What can hang from each mark:
maram: bemo
telila: fibel
lilopov: fural ridup
fural: kevigi lilopov maram
zeru: bemo gozudu sado
topu: bemo
fibel: telila viki
viki: fibel kevigi
kevigi: fural viki
gozudu: zeru
ridup: lilopov
bemo: topu zeru

Every row comes from one small tree of marks. The marks that hang from a mark follow it in brackets, in alphabetical order. Every link used is in the known rows. Which tree was each row made from?
Known rows:
lilopov{fural{maram} ridup}: [ 21   7   5   2 -11  14   8   7   0  21  -9   1  -2  -6   8  -1  -9   0
 -17   2 -22  -8   5 -16  -4  11  -9 -19  14  11   2  -4 -14   5   2 -22
  11  16  12 -15  -6   3   7   6  19   5]
telila{fibel}: [ -3   1   6  -3  -6  -8   1 -18  -4   2 -17  -4  -3 -19   7  -2 -21  -2
  -1   2  19   2   1  -3   6  11  -1  -4  -1   5   3  -3  -3   3  -7  -6
   1  17  14   0  11  -4  -1  -3  -1   5]
ridup{lilopov{fural{maram{bemo}}}}: [ 34  -5   6   0  -2  19   3   5   4  22  -8 -40  31 -12  23 -24 -31  -8
 -16  -6   4  -7  21 -16  -5   9  -7  -8   7  -6  -8 -18 -19   3   3 -13
  -7   2  -2 -13  33 -14   9   8  17   3]
bemo{topu zeru{gozudu sado}}: [  2  -7  -9  -4   0   4   1  -5  15 -11  -5  19 -16   7 -19  -7 -27 -15
  34  17  -1 -14  -2  16  11  25   3   5   6  -6  -4 -26  -1  14   2   4
   4  11  -7 -21   6 -11   2 -18   9 -40]
fibel{telila viki{kevigi{fural}}}: [ -9   5   9 -21 -11  -4  -1  24  -5 -13 -30 -18  -6 -13  -7  -5  23 -10
  23 -16 -26 -17   3 -18  35 -17   2  -7  16   3   0  11  -1  -3  17  11
   3  -4   6   5  -3 -20 -10   8 -15   8]
viki{kevigi}: [ -1   4   2   3   1   3  -1  13   0   0   2   0  -2  -6 -11  -2  13  -5
  19   0 -11  -1   3  -5  18  -6  -1   6  -2   1  10   1  -4   1  10  -2
   2   3   0   1 -16  -3  -4  -1  -4   2]
kevigi{fural{maram} viki}: [  1  -5  13 -48 -31   9  -3   2  17   8   1 -42  -9 -15  -8  15 -16  -6
  -9   4   6 -22  18 -14  21  11  -5 -17  25   2 -21  27  22   3   9   0
  -1  -3  -4  -9  17   3   5  19   2  -2]
fural{kevigi lilopov maram}: [ 16   2   5   0  -1  13 -11  38   2  25  -7 -14  12  -9   5   7  -3  -4
 -17   1   5  -4   3 -21  -6  15  -1 -21  10  -9  -2  10  -5  -3   9  -5
  -2  -7  16  -9  10   0   2  16  13 -11]
maram{bemo}: [  4  -8   1   2   7  -1  -4   1   4  -1  -7 -23  23  -1  11   0 -23  -1
  10  -6  13   0  10  -1  -4   0  -1  -2  -4   3  -2  -6  -3  -1   1   0
   1  -3 -10  -1   9 -14  -4  -1   0   1]
viki{fibel{telila} kevigi{fural{lilopov}}}: [  4  -2 -27 -17  -6  -1  -1  29 -12 -14 -29   6  -5 -14 -12   0 -19 -10
  28  -3 -12 -30  12 -27  32 -22   1  -1  25 -12  18   2 -21  -8   7 -21
   1  18  10   5 -17  -2  -2  21   9  -2]
viki{fibel{telila} kevigi{fural{lilopov maram}}}: [  7   1 -13 -20 -12  13  -4  45  -7   3 -26  -5   0 -18  -6   4 -27 -14
  19  -5 -17 -26  21 -38  27 -11  -1  -9  29  -6  13   7 -20  -5  11 -21
   5  14  14   2 -17  -2   3  29  11  -6]
bemo{zeru}: [ 11   5  -3   0   7   1   1  12   0   1  -3   7  -9   1   5  -3   0 -10
  19  -6  -2  -3  -2   0   9   3   0  -1   2  -2  10  -1  -7   1  -3  -9
   0   1   1 -20  10  -1  -8  -6   0  -5]
telila{fibel{viki}}: [ -3   0   9  -2  -7  -8   1 -28   4   4 -25 -26  -7 -20   9  -6 -14   0
  -4  -5  14   0  -3  -5   3  17  -4 -16  -2   5 -20   1   5  -1   0  12
   4  13  22   4  16 -31  -1  -7 -15   8]
telila{fibel{viki{kevigi{fural{lilopov{ridup}}}}}}: [  5   5  -4 -23 -20  -6   4 -19   4  -2 -44 -29 -10 -35  -8   3 -11  -9
  26  -4  -6 -20   8 -17  33   0  -9 -26  22  -7   4   6  -2  -1   0   1
  22  26  15   3  11 -31   2  18  -5  -1]
lilopov{fural{maram{bemo}} ridup}: [ 27  -5   4   8  -2  16   5  15   4  21 -11 -19  22  -6  25   1 -30  -1
  -7  -1 -12  -8  13 -15  -7  10  -9 -20   9  12   1  -9 -19   6   3 -26
  12  12  -3 -15   6 -11   1   3  17   7]
viki{fibel{telila} kevigi{fural{maram}}}: [ -3   0   0 -19 -13  12   0  44  -4  -3 -18   1  -3 -13  -4   4 -29 -10
  11  -5 -17 -22   9 -33  31 -14   0  -1  24   7  17  14 -13   0  17 -25
   1  16  14  -1 -20   0   0  12   7   2]
kevigi{fural viki{fibel{telila}}}: [ -5  -7 -17 -35 -19  -5   3   8  -2 -14 -16 -11 -13 -18  -7  -1 -36  -6
   3  -4   1 -35   6 -18  20  -5   1  -6  22   0  -7  14   2  -1  12 -17
   6  13   1   2   2   5   5  11   1   2]
zeru{bemo gozudu}: [  4 -11  -1   2   6  -4  -2  -1   6 -10  -4  -4  -2 -11  10   1 -52 -14
  12  13  -4  -4  16  25  13   1   0  -2  13   6  -9  -9   3  -5   6  11
  -9   8  -3  -7  -3  -2   1  -5  17 -13]
bemo{topu zeru{gozudu}}: [  2   1  -2   2   4   5   4 -14  14  -9   2  26 -20 -12 -13  -5  -9 -15
  29  17   3  -3  -5  20  -5  26   2  -1  17  -1   1  -1  -3   7  -2  -2
  -6   7  -6 -21   6 -12  -6  -7  22 -20]
ridup{lilopov{fural{kevigi maram{bemo}}}}: [ 34  -4   7   8   4  19  -1  27   3  23  -3 -44  33 -17  34 -21 -20  -9
 -28  -3  14  -7   3 -21  -8  14  -8 -12  11  -9  -8  -4 -21   3  18 -12
  -9   5   7 -18  34 -10   4   5  22   1]
bemo{topu}: [ -3   1  -2  -2  -5   2   3 -17   6  -3   5   6 -12  -7 -10  -4  11   6
   6   1  -1   0   1   0 -12   4  -2   2  -1  -2  -3  -8  -1  12   2  -7
  -6   2 -11   1   9  -9  -2  -3   9  -5]
lilopov{fural{maram}}: [ 18   1   7   0  -7  14   3   9   1  20  -5 -11  -1  -4   6   3  -2   0
 -16   1 -10  -6   6 -15  -3  11  -5  -9   9   6 -11   3 -10   3   3 -14
 -13   5  15 -14  -2  -2   3   6  18   8]
bemo{topu zeru{sado}}: [  3   2 -15  -3  -1   5   5  -4   8   3   2   2 -18  10 -11 -10  -4  -9
  28  -5  -8 -13  10  -4   5   4   1   4 -12  -9   3 -25  -6  20  -3  -5
   4   3 -10 -19  17 -10  -3 -17  -8 -37]
fural{kevigi{viki} lilopov maram}: [ 17  -1   4 -17 -15  10 -12  35  13  30  -7 -36   6 -18 -10   4  -6  -6
 -17   5   8 -19  12 -24   1  30  -2 -29  11 -11 -20  15   6  -3  13   3
   6  -6  13  -9  10   3   6  18   8 -17]
fibel{viki}: [  0  -3   4   0  -5  -2  -1 -10   8   2  -6 -21  -3  -1  -1  -4   4   0
  -5  -5  -1  -2  -3  -3  -5   2  -1 -11   0   1 -22   2  10  -5   1  19
   2  -5   8   2   9 -25   1  -3 -13   0]
gozudu{zeru{bemo sado}}: [  6 -13 -11  -4 -12  -1   1   4   1  11 -14 -18  -2   6   9  -5 -28 -25
  21   7 -15 -11  32   3  14 -23  -3  -4  -7   1  -1 -30  -1   5   3   2
   2   4 -10  -1  -3  -1   4 -17 -14 -20]
topu{bemo}: [ 17   0  -6   0 -12  -4  -2   9  -5  -1   5   4  21  -4   6  -1  -5   0
   4   6  -3  -5   7   0  13 -13  -1   0  -1  -4   2   0 -20  -3  -2  -2
   5   0   4  -4  -3 -13   2   1   3  -4]
telila{fibel{viki{kevigi}}}: [ -7   6  12  -2  -7  -7   1 -15   4   3 -29 -22  -7 -27  -6  -7  -3  -6
  13  -4   4  -1   1 -12  24  11  -3 -10  -5   5  -9   0  -1  -2   6  10
   6  17  22   5  -7 -35  -6  -6 -19   4]
fural{kevigi{viki{fibel}} lilopov{ridup} maram}: [ 17  -2 -20 -10 -13  14  -2  29   6  26  -5 -12   0 -24  -3   2 -40  -5
 -19  10   3 -28   8 -34  -5  24  -4 -35  17 -10 -11  12  -3  -3  17 -24
  29  21  17 -10  -4   1  16  18  14 -18]
maram{bemo{topu zeru{gozudu}}}: [  5  -7   1   5  12   2   2 -11  16 -12  -4   6   6 -10   1  -4 -29 -16
  39  12  12  -7   7  19  -5  23  -1  -3  11   1  -3  -7  -8   8  -4  -3
  -5   2 -21 -23  24 -25  -7 -13  25 -20]
ridup{lilopov}: [ 10   1  -5  -2   2   6  -3  -2  -2   2   0  -9   9  -9   5 -31   1  -5
  -8  -1   4   4   4   0  -1  -2  -3   8   6 -16   0 -12  -7  -1   0   3
   5   5  -5   2  19   3   8   9   1  -5]

Which tree is each row?
[ 35  -7   8  -9  -8  16  -2  23  13  25  -4 -61  26 -26  20 -23 -25  -9
 -28   2  18 -20  14 -26  -2  26 -11 -20  11 -11 -24   2 -10   1  23  -9
  -4   1   4 -21  35 -10   5   9  19  -3]
ridup{lilopov{fural{kevigi{viki} maram{bemo}}}}
[ -4  -3 -15 -10  -9  -2   2  17  -9   1 -17  -3  -6 -14  -6 -16 -29  -3
  -1   0  -3 -21   9 -16   9  10   2  -8   4  -1  -8  -4  -6  -3   7 -11
  10   8   6   5 -14   4   2  -1  -3  -2]
kevigi{viki{fibel{telila}}}
[ 20  -7 -14  -3  -7  -1  -2  22   2 -10  -2  15  20  11  -6  -5 -39 -22
  35  15  -4 -17   5  16  39  10   2   6   4 -11   3 -13 -21  -1  -4  12
  15   8   2 -26  -4 -12   6 -12   2 -33]
topu{bemo{zeru{gozudu sado}}}
[ 21  -1  -1   2   0  15  -7  22   3  20 -17 -24  35  -7  14   0 -32  -5
   3  -3  -2  -6  30 -19  -8  12  -6 -26   9  -2   1  -8 -13  -5  -8 -10
  24   5  -7  -5  16  -9   3  15   5 -13]
fural{lilopov{ridup} maram{bemo}}
[ -7   1  12 -25 -17  -8   4 -25   9  -9 -30 -32 -18 -29  -2  10  -9 -10
  19  -5   7 -15  -2 -12  35  -4  -7 -10  13   5  -8  18   7   0  10  11
   0  18  19   4  11 -35  -7   5 -12   8]
telila{fibel{viki{kevigi{fural}}}}
[  4  -9  -1  -2   4  -3   0 -22  12 -13   1   5 -14 -19   0  -6 -37 -10
  18  16  -6  -3  18  23  -5   4   0  -1  12   6 -13 -17   5   4   4   1
 -12   6 -11  -3   6 -12   3  -8  25 -15]
zeru{bemo{topu} gozudu}
[ 21  -1  -9  -2 -12  13   5  43  -5  22 -15 -11  -6 -21   4  -9 -29  -2
 -32   2  -6 -33  -3 -37   2  24  -3 -17  16   5 -10   9 -16   0  26 -26
  -4   9  30 -13 -12   5   3   3  18   3]
lilopov{fural{kevigi{viki{fibel{telila}}} maram}}
[  1   2   0 -28 -16 -10   0 -22   7  -4 -38 -37  -5 -35  -5   6  -9 -12
  27  -7   7 -18  11 -17  34   0  -3 -17  15  -7  -9  10   3  -3  -1  11
   1  16  17   2  11 -36  -4  18  -8   0]
telila{fibel{viki{kevigi{fural{lilopov}}}}}
[  0 -13 -10  -5  -2   1   2 -14  13 -12   0  -5 -13  -4  -6  -5 -55 -11
  22  14 -12 -12  23  21  11   2   0   2   1   1 -12 -36   3  10   5   4
  -1  11 -14  -2   4 -15   8 -16  10 -37]
zeru{bemo{topu} gozudu sado}
[ 11  -1 -21 -44 -25  -4   0 -11   9  -2 -17 -24  -7 -19 -16   7  -9  -8
  10   8  -4 -33  15 -11  20   2  -7 -28  28 -12  -9   7   8   2  -2  -6
  21  15 -11  -4  16   6   8  27   7  -9]
kevigi{fural{lilopov{ridup}} viki}
[ -3  -3 -17 -18  -6   2   8  -4   2 -16   4   8 -13 -10 -11  14 -26  -7
  25  -1   4 -21   3 -15  31 -20   0   9  18   2   9  16   1   3  15 -23
   0  25   4  -1 -16  -7   5   9   5   0]
viki{fibel kevigi{fural}}
[ 24  -2  -6 -26  -3  14  -5  25  10   9 -20 -29  21 -11  18  12 -35 -17
  30 -10   1 -24  26 -21  13   0  -6 -28  29  -3  11  10 -14   2  -7 -20
  18  12 -12 -28  37 -12  -4  20   8 -15]
kevigi{fural{lilopov{ridup} maram{bemo{zeru}}}}
[ -4   3 -14  10   3   5   1  35 -18  -5 -17  19  -4  -7  -6 -12 -15  -8
  18  -6 -19 -13   4 -20  20 -10   1   7   1   3  19  -6 -22  -3  12 -23
   7  14  10   8 -34  -2  -5  -4  -5   0]
viki{fibel{telila} kevigi}
[  2  -5 -30 -36 -19  -7   1  10  -5  -8 -23 -15  -8 -23 -11  -2 -34  -7
   9  -1   4 -39  16 -23  19  -5   0 -17  27 -12  -8   8  -4  -6   6 -12
   8   9   3   3   6   7   8  24   7 -10]
kevigi{fural{lilopov} viki{fibel{telila}}}
[  5   4 -12 -26 -10  -1  -4   5   4  -7 -12 -12  -4  -7 -17  12   8 -13
  33  -1  -6 -19  10 -14  32 -13  -2  -3  23 -12   7   9  -4   0   4  -3
  -4   5  -1  -2  -4  -3  -1  20   7  -9]
viki{kevigi{fural{lilopov}}}
[  8  -5 -29  -5  -4  -2  -5  39  -8   4 -21  -5   3 -23  -5 -11 -22  -6
  -5   0   4 -30   0 -28   4  12   3 -20  11 -14  -6   0 -12  -7  18 -14
   9   5  16   2  -6   5   1   8   8 -14]
fural{kevigi{viki{fibel{telila}}} lilopov}
[ 22  -1 -26  -2  -8   7  13   2   2   7   2  -1 -14 -23  -1  -1 -28   0
 -19  14   2 -32 -18 -21  -1  18  -9 -19  13   1  -7   8  -7   4  26 -35
  15  25  21 -13 -10  -2  11  -2  26   4]
lilopov{fural{kevigi{viki{fibel}}} ridup}
[ 32   1   4 -15 -15  17   0  17   8  28  -4 -38   2 -25   9 -25  -2  -7
 -36   7   3 -19   2 -23   4  26  -9 -18  16 -14 -19   4  -3   4  23  -7
  -4   6  15 -19  25   3  12  13  19  -4]
ridup{lilopov{fural{kevigi{viki} maram}}}
[ 16  -8  -3 -43 -25  10  -4  10  15  10 -20 -56  18 -23   2  11 -35 -11
   7   4   7 -31  37 -21  12  11  -9 -40  27  -4 -19  10   4  -2  -1  -7
  25   6 -16 -10  29  -6   3  28  10  -8]
kevigi{fural{lilopov{ridup} maram{bemo}} viki}
[  3 -17  -7  -3   3  -5  -5   3   7 -12  -7 -15   1   6   3  -2 -61 -16
  17  14 -13 -13  19  18  28  -1   0  -2   2   4 -10 -27   3  -1  10  12
   4   9  -5  -6  -4  -1  11 -14   1 -31]
zeru{bemo gozudu sado}
[  9  -8 -13  -1   5   6   2   0  13  -1  -4 -19   4   7  -1  -9 -29  -8
  37  -8   4 -13  15  -6   6   6   1   2 -15  -8   2 -28 -13  18  -5  -7
   6   2 -22 -20  29 -26  -6 -20 -12 -34]
maram{bemo{topu zeru{sado}}}
[  4   2   9 -27 -17   8 -12  41   2   6 -42 -38   3 -17  -6   1  13 -14
  13 -13 -30 -20  25 -35  32  -7   0 -24  28  -5  -7   9  -6  -7  11  13
   3  -9  13   3   3 -19  -6  26 -10  -7]
fibel{telila viki{kevigi{fural{lilopov maram}}}}
[ 22   3 -11  -6 -12   1  12   6   4   9  -6  -9 -12 -18  -2  -3   4   0
 -18  13 -11 -26 -15 -13   4  21  -9 -25  10   1  -6   7  -6   7  20 -20
  13  14   9 -16  -6   5   2   2  20   3]
lilopov{fural{kevigi{viki}} ridup}
[  3  -8 -14  -4  -4   0   4 -11   9   0  -2 -20 -11   4   1  -9 -38  -3
  20  -5 -16 -12  28  -1   6 -18   0   0 -12  -1  -7 -36   2  15   5  -6
  -2   5 -13   1  11 -12   4 -19  -7 -25]
zeru{bemo{topu} sado}
[ 14  -3 -22 -40 -28  12   3   0  11  11 -11 -22  -9 -25  -8  11 -47  -9
  -1  10   3 -38  23 -29  15  11  -7 -33  35  -7 -10  18   8   1   5 -23
  25  25   7  -6  10   1  16  32  17 -13]
kevigi{fural{lilopov{ridup} maram} viki{fibel}}
[ 10   0 -12 -14  -8  -3  -7  17   8   8  -7 -26   2 -18  -9   0   1  -4
  -5   8  12 -20   0 -16   6  21  -1 -21   5 -16 -20   9   6  -5  14   8
   4  -5   5  -4  11   2   2  11   7 -15]
fural{kevigi{viki} lilopov}
[ 31  -4   5   6   1  23   2   5  10  24  -1 -31  20 -24  19 -27 -12  -3
 -22  -3  10 -11  10 -23 -22  14  -7  -8   9  -9  -6 -11 -19  15  21 -20
 -14   3  -2 -16  43 -21   4   4  31  -5]
ridup{lilopov{fural{kevigi maram{bemo{topu}}}}}
[ 10  -1  -6   4  10   3   3  -8  12  -1   1  -8   6 -11   5  -6 -15  -6
  33  -7  10  -5  14   0 -12   8   0  -1  -6   0   5 -11 -11  12  -3 -14
  -4  -1 -23 -20  31 -26 -16 -15   7 -12]
maram{bemo{topu zeru}}
[ -4  -2 -14 -15  -4  -1   4  25 -11 -17 -14  10 -12 -10  -7   1 -18 -10
  25  -4 -13 -24  -1 -23  33 -23   1  10  19   0  21   9 -13  -3  18 -27
   0  16   5   4 -21  -1  -4   7   5   4]
viki{fibel{telila} kevigi{fural}}
[ -1  -5 -16  -4  -4   2  -1  38  -6   1  -9  -4  -4 -19  -2 -12 -25  -1
 -15   1   4 -25  -8 -22   3  13   4  -8   7  -3  -3  10  -6  -4  26 -21
   8   7  18  -1 -11   7  -1  -3   6  -3]
fural{kevigi{viki{fibel{telila}}}}
[  9  -9 -31 -38 -20  -5   4 -18  10  -6  -5 -20 -11 -22 -17  13 -37  -7
  11   8  21 -42  15 -16  15   3  -3 -14  24 -13 -20  12  12  -1   2 -14
   5  17   2  -2  10  -4  11  25  15  -9]
kevigi{fural{lilopov} viki{fibel}}
[ 21   2   7 -11 -17  16   7  22   9  25  -6 -21  -8 -18   3   0  -2  -1
 -29   9 -14 -23  -5 -24  -1  28 -11 -31  17   5 -11  11  -4   4  22 -23
  11  12  17 -19  -3   4   2   6  20   3]
lilopov{fural{kevigi{viki} maram} ridup}
[  6  -7 -13  -7 -16   0   6 -14   7   9  -5 -11 -13  -2   0  -8 -21 -20
  30   4 -14 -10  31   2  -3 -21   0  -6 -11  -1  -5 -36   4  15   3  -7
  -1   3 -17   1   5 -14   4 -20  -8 -27]
gozudu{zeru{bemo{topu} sado}}
[ 11 -10  19 -14  -8  11  -8  35  20  20   1 -55  22 -16  10   7 -30  -6
 -14   2  19 -14  10 -21   0  27  -2 -21   1   4 -22  17   3   3  21  -5
   6 -10  -6 -10  18 -11  -3   2   0  -6]
fural{kevigi{viki} maram{bemo}}
[  6   2 -13 -23 -13   2   4   0   9  -7 -24 -22  -3 -16 -14   5  12 -13
  25  -5 -24 -23  10 -17  30 -12  -6 -23  26  -9  -4   7   2  -6   4   4
  24   9   5   1   2 -25   2  21  -5  -5]
fibel{viki{kevigi{fural{lilopov{ridup}}}}}
[  7  -4  16 -14 -12  15  -4  12  25  18   7 -43   7 -23  -1  -1 -19  -2
  -7  -2  19 -19  12 -22 -17  32  -1 -21   2   2 -24   8   3  10  20 -12
  -2  -7 -12  -6  25 -21  -4   0  13 -11]
fural{kevigi{viki} maram{bemo{topu}}}
[ 15   3  -5  -3  -8  14  -4  20   2  22 -14  -4  12  -6   1  -2 -12  -4
  -6   4 -14  -7  18 -19  -5   8  -4 -26  14  -4   5  -5  -9   1  -6  -8
  21   9   4  -4   3   4   9  21   7 -12]
fural{lilopov{ridup} maram}
[ 18   5  -1   3  -2  15  -9  42   2  21 -13  -6  10  -8   6   2  -4  -4
 -16   3 -10  -8   1 -24  -8  14  -4 -28  17  -8  10   6 -11  -2   8 -15
  22   8  12  -9   5   5   7  20  14 -16]
fural{kevigi lilopov{ridup} maram}
[ 20  -1 -17  -3  -7  -1  -4  23  -3   2  -2   0  18  14   1  -4 -17 -12
  32  -3 -13 -14  15  -4  35  -9   0   4 -12 -12   8 -17 -27   6  -6  -8
  14   4   3 -23   8 -14   3 -16 -18 -30]
topu{bemo{zeru{sado}}}
[  5  -9  15 -25 -10   9  -6  11  12   0  -8 -37  19  -6  14  21 -32  -5
   3  -7  15 -12  16 -12  10  -3  -3  -9  19   7  -2  19   3   3   3  -6
  -3  -2 -12  -8  28 -13  -1  15   9   2]
kevigi{fural{maram{bemo}}}
[ 30  -2   2   4  -6  19   6 -13   9  19  -2 -35  24 -20  15 -30 -20  -3
 -10   0   5  -8  22 -14 -22   9  -6  -6  11  -8 -11 -26 -16  16   4 -18
 -11   5  -9 -10  42 -22   4   6  24  -7]
ridup{lilopov{fural{maram{bemo{topu}}}}}
